Each row comes from the steps of one path. Every step used is in the known rows, and no mark comes twice. Write the path behind each row, first mark first.
Known rows:
P V L: [ 16.2  14.4 -29.9 -36.2  10.9  42.0  14.2  -4.0 -21.0   0.9 -24.3 -10.6
  43.6  -9.8   4.6   6.3  20.2   5.2  44.8  -2.7  17.8 -30.6   1.1 -30.3
  14.4 -12.0 -22.2  35.2]
T X L D: [  3.5  -4.5 -32.6   0.6  -8.3  41.5  35.7 -13.2 -34.3 -41.5 -32.5  -7.9
  28.6  -9.8 -13.0  45.7  11.1  -9.3 -13.8 -15.8  26.0  -8.8  -1.8   1.7
 -14.6 -13.1  -8.3  11.2]
V P: [  9.9  18.7  20.6  -8.3  -0.3  74.8  25.4 -19.7  12.7  -7.3 -18.3 -11.3
  17.8 -57.0  -8.3 -21.4  32.1  13.5  38.8 -56.6  16.0  -7.9   5.1  -0.5
 -25.8  -4.7  -3.9  17.7]
F L D V P B: [ 14.9  -4.3 -14.6 -30.7 -20.4  23.3  39.7 -14.0  -1.7  -4.5  -5.6   2.1
  33.8 -34.0  32.7  -4.3   2.2  13.9   5.8 -39.4  31.3   7.4   4.9  11.5
 -10.3 -35.2 -22.1  49.3]
M F L X: [ -9.1  19.1 -10.6  -9.5 -11.9  41.1  14.2  18.6  10.5  -7.6 -54.8  -7.7
  19.1 -26.7 -18.0  16.0   4.8   5.0 -27.8  -4.7  22.5   1.4  36.8 -31.5
 -11.4  14.3  29.7  -3.3]
V B: [ 33.6  12.4 -13.6 -40.9  35.5  60.9  17.0 -25.3 -22.4 -26.6 -23.1 -21.0
  21.0 -20.2  -4.6 -11.5  -8.4 -41.1  31.1 -48.5  -3.5 -10.2  43.1  25.0
 -23.2   4.7 -15.0  15.6]
E F L X: [-14.4   1.2   5.0  -8.3 -15.4  36.9  22.0  20.2   4.6  -1.5 -74.7 -10.6
  30.6 -17.0 -14.2   6.6  -0.2  12.9 -33.9   7.7  12.8   9.7  40.2 -20.5
 -11.1   5.0  23.3  -2.2]
E F L D V B: [ 12.3 -12.7 -25.5 -40.8  21.9  25.5   7.7 -38.9 -43.6 -24.1 -48.3  -6.7
  28.9   2.2   6.8  37.5 -11.0 -26.3  -8.9  -1.0   9.6 -11.0  49.4  41.0
 -26.8  -4.6 -23.7  15.2]
M T: [ 53.3  -0.6  -0.6 -25.5  16.5  38.0  -8.0  -0.7  37.3 -37.9  18.0   4.1
  -1.2 -41.9  -7.4 -14.9   5.9 -16.8 -20.3 -23.5  12.2 -20.4   2.0 -20.1
  -6.3 -16.6  -1.6  17.2]
F L X: [-12.3   2.5 -13.0 -11.2  -6.4  45.7  24.8  17.3  -2.4  -2.8 -63.7 -13.7
  28.4 -28.5  -8.4   7.0   1.0  -7.0 -17.2 -13.7  16.5   6.8  35.4 -25.4
 -12.2  13.0  25.2   6.5]
M T X: [ 15.0  12.5  -8.7   6.4  19.9  71.2  53.1   9.7  50.0 -37.3  -6.2  -2.9
  20.9 -34.0  -2.9  -1.3   3.7  -2.9 -19.2 -14.3  20.9 -14.3  27.8 -36.9
 -13.5 -15.5  -0.3  35.4]
D V P B: [ 31.8   1.0  -2.5 -33.4  -9.1  32.0  38.3  -9.3   4.3  -6.9  12.2   5.0
  43.6 -34.5  25.1 -27.2   2.3  26.4  29.6 -37.2  26.5   3.7  12.0   6.1
  -6.4 -40.9 -23.2  55.6]
X T: [ 45.3  14.6  35.8 -16.4  22.0  19.0  -0.9  15.1   3.3 -39.1   8.9  -7.2
  17.1 -29.2  13.8 -23.0  -5.5 -15.1  26.2   0.9  -9.8   8.8  22.2   7.0
 -11.9 -11.3  14.9  26.1]
D L X T E: [ 19.5 -25.1  42.3 -11.8  -8.3 -19.6  20.3  30.1  27.9 -48.7 -13.3  -6.4
  43.1 -24.2  10.2 -34.0   4.7   6.1  29.7  40.4   5.7  27.9   6.7  -5.5
   6.4  -3.2   7.6  18.0]
P B V L: [ 20.5  -0.5 -35.0 -47.4   0.7  34.4  30.5  -2.7 -26.5 -10.0 -14.2 -14.1
  34.2 -15.6  13.3  24.9  -3.0  -5.1  39.5  -0.1  20.2 -17.8   2.4 -28.6
   8.8 -20.5 -29.7  47.0]
D V L X T E F: [ 28.8 -23.8  63.8 -15.8 -16.5 -27.9   0.2  27.8  11.7 -31.7 -37.8  -4.6
  52.3   8.5  -2.7 -18.0   7.2  48.1   1.5  87.0   8.9  11.9  17.7   1.6
  -1.0 -28.1  -4.2  11.1]
T X L D V: [ 16.1 -27.6 -34.7 -14.3   3.8  17.0  13.2 -20.9 -50.5 -30.2 -28.9  16.4
  54.2   4.1   2.3  51.5   8.5  13.1  -3.4  24.8  33.0 -22.1  26.3   3.8
  -9.8 -22.2 -17.9  32.3]
D L X: [-11.3  -6.4 -12.1 -13.5  -8.1  39.3  24.6  -3.1   0.3 -18.5 -44.2  13.6
  39.6 -25.0 -17.3  11.4   0.3  -0.1  17.5  -9.6  12.0  -2.0  35.7 -21.2
   7.5  11.7  17.2   1.5]
V P B: [ 32.1  13.5   3.8 -29.6 -13.5  44.6  44.9  -3.5  15.2  -7.1  10.9  -5.2
  31.7 -44.2  19.6 -41.0   1.7  16.2  30.3 -59.2  20.0   9.0   2.8   4.3
  -8.3 -35.2 -17.9  46.4]
F L X T: [  6.4  16.7  23.5  -6.1  10.9  19.6  11.1  26.1   8.9 -33.5 -16.1 -19.5
  17.6 -31.4  13.2  -0.1  -9.2 -17.0   5.3  14.6  -3.0  23.8  23.9  -6.3
 -11.7   2.9  32.3  20.4]
E F: [ 41.3  -4.1  41.2 -20.7 -11.9  25.8  -0.6   5.9   3.1  -9.1 -52.7  12.4
  31.5  -1.1 -19.8 -27.7   3.9  35.3 -20.0  11.3   2.2  -7.6  41.5   3.7
 -10.3 -22.5  -3.8  -2.7]
T X L: [ 12.2  15.2 -11.2   2.4   3.4  67.9  30.7   3.3  -2.5 -40.2 -22.0 -24.9
  40.0  -0.2 -28.5   3.0  25.9   4.3  31.0 -29.8  17.3 -15.0  27.4 -28.0
   4.8  -4.6   0.1  25.2]
M F L: [ 15.6  22.3  -3.1 -24.0 -18.2  35.8 -14.5   9.9  20.6  -3.1 -54.9  -0.4
  -7.7 -19.9 -16.5   6.3  19.5  -8.4 -35.3 -37.6  17.4 -12.4  45.6 -22.7
  -8.8  16.9  18.7  -6.8]
E F L: [  7.7  -2.8  20.0 -23.3 -22.3  29.9  -3.3  11.0  12.4   6.6 -83.6  -5.2
   8.8  -5.1 -10.3  -8.1  13.5   1.8 -42.2 -21.5   6.0  -1.5  50.3  -7.3
  -7.8   2.6   8.7  -6.8]
P B V L D: [  9.0 -15.7 -47.9 -34.2 -10.6  19.0  35.2 -15.6 -50.8 -19.2 -25.5  -1.2
  24.7 -19.8  17.4  60.1  -9.1 -16.7  -7.9   4.3  27.6 -11.7 -19.8   1.4
 -12.6 -25.3 -29.1  25.2]
B V D L: [ -2.1 -14.7   2.3 -43.9 -10.6  46.8  21.7 -30.0  19.5   1.5 -50.9  21.5
   6.3 -14.0   1.2  34.6   8.9  -2.4  23.9 -32.0   6.6  -4.9  57.4 -12.0
  10.0   4.6 -18.4   7.8]
F L D: [  0.2 -13.9 -27.9 -20.6 -16.8  24.7  15.7  -9.6 -30.7 -10.2 -62.2   2.8
   5.3 -25.3   8.2  38.3   3.3 -30.4 -48.3 -31.2  19.9  -2.4   8.4  12.0
 -24.3  -1.1  -1.0  -2.4]

Write each row's path:
[ -0.5   7.4  22.7 -16.0  10.3  21.0  25.3   6.3  17.8 -35.0  -9.4  -4.2
  16.0 -27.9  14.9  22.8 -13.7  -5.4  24.1  26.8  -5.2  24.3  33.1  -7.1
  -2.6  -2.3  17.0  23.7] : B V D L X T
[ 15.6 -42.0   1.4 -23.6  -9.8 -26.3  -3.3  -4.4 -29.5 -23.3 -47.2  18.8
  42.1   1.9  21.9  37.8   2.6  14.0 -33.1  53.5  24.3  -0.7  28.2  18.8
 -13.3 -19.5 -10.3  21.0] : X T E F L D V
[ 22.9  -8.2  43.2 -11.8 -11.0 -19.6  12.1  42.4  35.6 -43.8 -17.7 -15.4
  30.8 -24.9   7.7 -30.3   6.8  11.0   6.4  44.9  12.3  29.7   8.1 -10.8
  -4.4  -1.5  15.7  14.4] : M F L X T E
[ 19.7 -10.1 -26.1 -16.4 -12.3  26.1   8.7 -17.2 -47.2 -36.3 -27.0  -4.2
  21.6 -11.3 -14.3  36.5  12.1 -15.0  -9.6 -20.5  21.4 -10.7 -10.7  12.0
 -12.4 -13.0  -8.4   1.0] : X L D
[ 32.8  -5.1 -22.5 -45.4  40.7  43.5   7.2 -35.0 -38.6 -25.2 -23.2  -6.6
  38.9  -7.3   4.4   7.4  -9.3 -26.5  33.0 -16.5   5.5 -18.5  57.5  28.7
 -20.5  -3.3 -22.2  30.3] : D V B
[  6.0  -4.1 -45.8 -27.1  -2.5  24.6  25.1 -17.4 -47.2 -12.1 -32.8   1.7
  31.0 -16.9  10.5  46.9   6.6  -9.1  -3.5   4.1  26.7 -20.6 -20.2   0.2
  -9.5 -18.1 -23.8  17.5] : P V L D
[ 32.4 -17.0  69.4 -10.3 -16.9 -17.1   8.8  31.2  26.2 -32.7 -39.5  -2.2
  42.6  -2.5  -5.8 -40.1   0.7  44.7 -11.2  63.4   1.1  22.4  21.8   5.8
  -6.2 -25.0   2.4   3.7] : L X T E F
[ 26.6 -16.9  43.9 -13.1  -2.9 -17.5  17.6  38.2  15.6 -45.8  -8.1 -22.8
  45.9 -23.1  11.7 -29.7   6.5   5.5  35.5  52.6  10.4  23.2  -8.1  -9.3
  -0.9 -10.4   4.1  24.3] : V L X T E
[ 18.1  12.0  22.2 -10.9  20.2   9.4   3.0  19.1 -14.7 -38.4   4.7 -18.7
  38.2 -20.4  12.4  17.8  -5.0  -5.0  39.4  48.9   4.6   5.4  10.8  -8.0
  -6.4 -10.7  19.9  34.6] : D V L X T
[ 17.4  -9.0 -24.2 -22.9  -8.6  23.7   9.1 -13.5 -52.6 -18.4 -33.2  -4.9
  22.7 -18.4   2.1  50.5   9.6 -23.2  -1.5  -4.7  26.0 -20.8 -21.6   7.0
 -18.6 -15.4 -15.3   6.4] : V L D
[ 32.2 -34.7 -27.0 -28.9   6.7   5.8   2.3 -22.0 -54.2 -17.2 -31.4  30.5
  48.8  -9.9  13.0  38.5  -0.6   9.7 -11.6  24.2  28.0 -22.2  28.9  14.1
 -17.7 -22.6 -17.2  27.0] : L D V
[  6.2  12.1  37.5 -12.4   7.7  18.9  13.0  10.4  17.6 -34.3  -7.3  -7.6
  17.7 -25.6  11.7  11.8  -6.4  -7.7  29.2  18.6  -4.8  20.8  29.3  -2.0
  -4.4  -2.0  22.9  17.9] : V D L X T
[-19.5  -0.4  -8.1 -22.3  -5.0  48.1  37.2  -7.5  14.7   0.6 -50.8   9.6
  34.9 -19.9  -4.4  20.9   2.7  17.3  14.8  -3.1  14.6   4.4  41.3 -24.8
   7.5   3.6   3.9   9.3] : P V D L X
[ 20.3 -22.2  66.2 -12.9 -24.2 -21.5   5.6  24.7  31.4 -35.2 -44.3   6.6
  41.5   1.2  -8.5 -31.6   4.1  40.7  -6.6  60.0  -0.2  20.3  25.1   5.2
   4.5 -18.0   2.7  -2.1] : D L X T E F
[ 18.3 -19.4  41.3 -10.5  -6.8 -15.8  21.5  40.9  26.9 -40.7 -22.5 -19.9
  37.5 -26.7  15.6 -35.3   4.0   3.1  13.0  38.2   8.0  32.8   6.2  -7.3
  -2.8  -3.9  11.5  20.4] : F L X T E
[ 29.6 -11.1 -44.8 -50.4   3.2  37.8  61.0  -4.2  -7.2 -12.7 -13.2  15.4
  32.8 -29.1  25.0  -5.7 -30.7  11.8   0.6 -15.5  12.2   7.7  35.7 -18.3
   2.1 -27.5 -28.6  55.1] : P B V
[ 21.2 -10.7  53.1 -14.1 -15.5 -17.7  13.7  29.3  24.9 -28.0 -38.5  -6.0
  48.9   4.7   0.0 -30.1   5.3  51.1  -0.6  76.4   5.8  16.3  12.0  -5.1
   5.0 -26.4  -6.8  12.7] : P V L X T E F
[ 31.9 -10.3  -8.7 -36.7   9.7  22.8 -15.4  -5.9 -45.9  -8.0 -21.9  -6.9
  49.8  -0.8   0.2  30.2  23.0  -1.5  49.8  19.8  25.1 -41.5  11.8 -16.1
   2.8 -13.6 -15.8  32.6] : D V L
[  2.3   7.4  19.7 -22.3   5.9  13.6  33.1   8.8  20.1 -34.2   0.3  -3.6
  20.2 -26.8  25.1  15.2 -21.1  -1.3  24.2  22.2  -1.9  30.4  29.5  -5.5
   2.0 -11.8  12.7  33.6] : P B V D L X T
[ 18.4  20.2  25.6  -7.9  17.5  17.6   8.7  22.2  -6.6 -39.9   4.8 -25.7
  29.6 -25.8   9.3   7.0  -4.7 -12.2  38.0  34.7   0.9   9.9   3.3  -9.6
  -8.0  -7.3  24.2  27.7] : V L X T
[ 24.9  -3.9 -12.0 -30.9 -14.6  23.1  40.9 -15.2  -5.6  -9.8   7.0   7.5
  41.5 -36.0  30.2  -9.7  -0.8  21.9  17.0 -32.8  30.3   4.6   0.9  13.7
 -12.5 -43.1 -25.7  52.0] : L D V P B
[ -4.3  10.9  -8.4 -18.7   2.7  79.2  51.9 -28.6  11.5  -9.7 -26.0  -3.5
  16.3 -59.7   1.4   1.4  16.9  20.8  30.6 -39.7  14.9  -0.8  13.2 -11.7
 -22.5  -3.5 -16.3  30.1] : B V P
[ 23.5  -1.0 -14.2 -28.4 -17.5  24.8  36.7 -16.5 -10.3 -18.9  12.0  -1.8
  41.3 -27.2  21.0  -4.5   5.5  22.8  26.1 -33.4  31.3   3.2  -3.4  11.2
  -4.9 -41.3 -25.5  51.5] : X L D V P B
[-21.5  -7.9  -8.1 -23.4  -7.8  48.7  39.1  -9.0  10.2  -5.2 -52.4   7.7
  28.4 -23.4  -6.5  35.7  -3.5  10.2  13.1   1.3  14.8   7.3  44.4 -25.6
   1.3   6.0   3.2   7.6] : B V D L X
[ 15.7 -34.5 -29.4 -29.5  -2.4   5.9  -1.0 -18.1 -48.0 -10.0 -50.6  23.9
  39.0  -7.0  16.6  46.5   3.5  -0.2 -28.2  14.0  28.8 -17.0  34.8  11.1
 -15.8 -13.2 -11.4  22.5] : F L D V
[ 13.0 -20.7  -6.9 -37.6  20.5   0.7   8.0 -27.0 -30.3 -39.3 -37.3 -13.7
  29.9   2.0  17.0  29.1 -11.7 -24.7  -2.3  21.7   6.7   3.7  39.0  44.7
 -24.5  -6.2 -22.4  19.3] : X T E F L D V B
[ 23.9 -12.6 -34.4 -43.0  34.0  32.2  12.3 -42.5 -52.4 -30.8 -27.3  -3.1
  35.0  -7.9   9.2  33.0 -13.1 -31.4  14.7 -11.5  11.4 -16.0  41.4  39.7
 -28.2  -6.5 -27.1  23.8] : L D V B
[ -1.3  -5.0   1.5 -43.3  -7.9  43.8  18.8 -27.7  26.1   9.4 -47.1  23.8
  16.5  -9.5   3.4  15.8  16.9   8.3  26.9 -36.0   8.0  -8.7  53.1 -12.1
  18.7   1.0 -19.2  10.5] : P V D L
[ 14.6 -26.2  37.5 -25.7 -11.5 -20.3  42.5  28.7  36.9 -39.1  -9.4  -8.3
  38.5 -23.2  27.7 -19.8  -9.4  16.4  25.5  45.9   9.9  40.9  10.7  -6.8
   6.7 -17.9  -7.7  34.7] : P B V D L X T E
[-14.1 -10.7  13.9  -9.2 -21.5  21.7  23.6  26.9  13.3  -6.3 -75.8 -13.2
  35.8 -15.4 -11.3  -3.3   3.5  17.0 -31.3  20.7  16.0  15.9  32.4 -20.5
  -7.5   4.0  18.9  -2.5] : T E F L X
[-13.2  -3.5   7.3 -18.7 -10.3  46.0  27.0  -5.3  10.5  -3.8 -49.6   4.9
  28.8 -22.0 -10.7  25.1   3.6   6.1  16.5  -6.6  14.1   4.1  41.4 -19.5
   0.5   5.8  10.7   1.7] : V D L X
[  7.4 -12.8  44.1 -20.4 -26.1  -0.2  -0.7  25.5  29.4 -10.4 -72.9 -11.8
  13.1  -4.3   0.2 -20.4  14.5   5.5 -34.9   9.0   3.8  15.8  37.8  -2.4
  -3.7   0.1   9.0  -1.4] : X T E F L
[ 26.9 -26.4  40.4 -15.6   0.2 -26.1  13.4  35.1   7.3 -44.4  -7.0 -16.1
  55.2 -17.1  16.9 -20.1   6.9  12.7  37.4  68.1  14.4  20.1  -1.5  -7.6
   1.1 -13.0   0.9  32.4] : D V L X T E
[  5.1  15.7  35.3  -4.4   4.5  12.7   7.7  26.9  13.7 -32.0 -24.4 -17.9
  18.7 -22.0   8.0  -2.3  -8.8  -3.9  -7.5  29.4  -5.3  25.3  29.7  -3.4
 -12.3  -2.3  32.3  14.4] : E F L X T
[ 28.7 -31.1 -29.1 -27.5   2.7   6.2  -5.6 -24.4 -59.4 -28.4 -25.9  19.8
  50.1   2.4   0.3  45.8  10.0   9.1  -0.8  21.7  29.8 -23.3  21.2  11.4
  -8.4 -21.6 -16.9  25.2] : X L D V
[ -0.3 -26.5  -1.1 -17.2 -32.5  -0.1  13.9   0.7 -15.5 -13.1 -75.6   4.0
  12.8 -11.8   4.2  26.3   5.7  -5.7 -62.9   4.4  20.9   7.2   6.5  16.5
 -20.4  -9.1  -7.2 -10.1] : T E F L D
[ 12.8 -16.8  64.1 -17.8 -22.6 -14.4  19.2  20.0  43.7 -21.2 -48.1   6.2
  38.8   5.3   1.9 -24.3   4.0  55.3  -7.5  65.0   2.8  26.1  30.5   0.6
   5.6 -23.5  -8.4   5.1] : P V D L X T E F
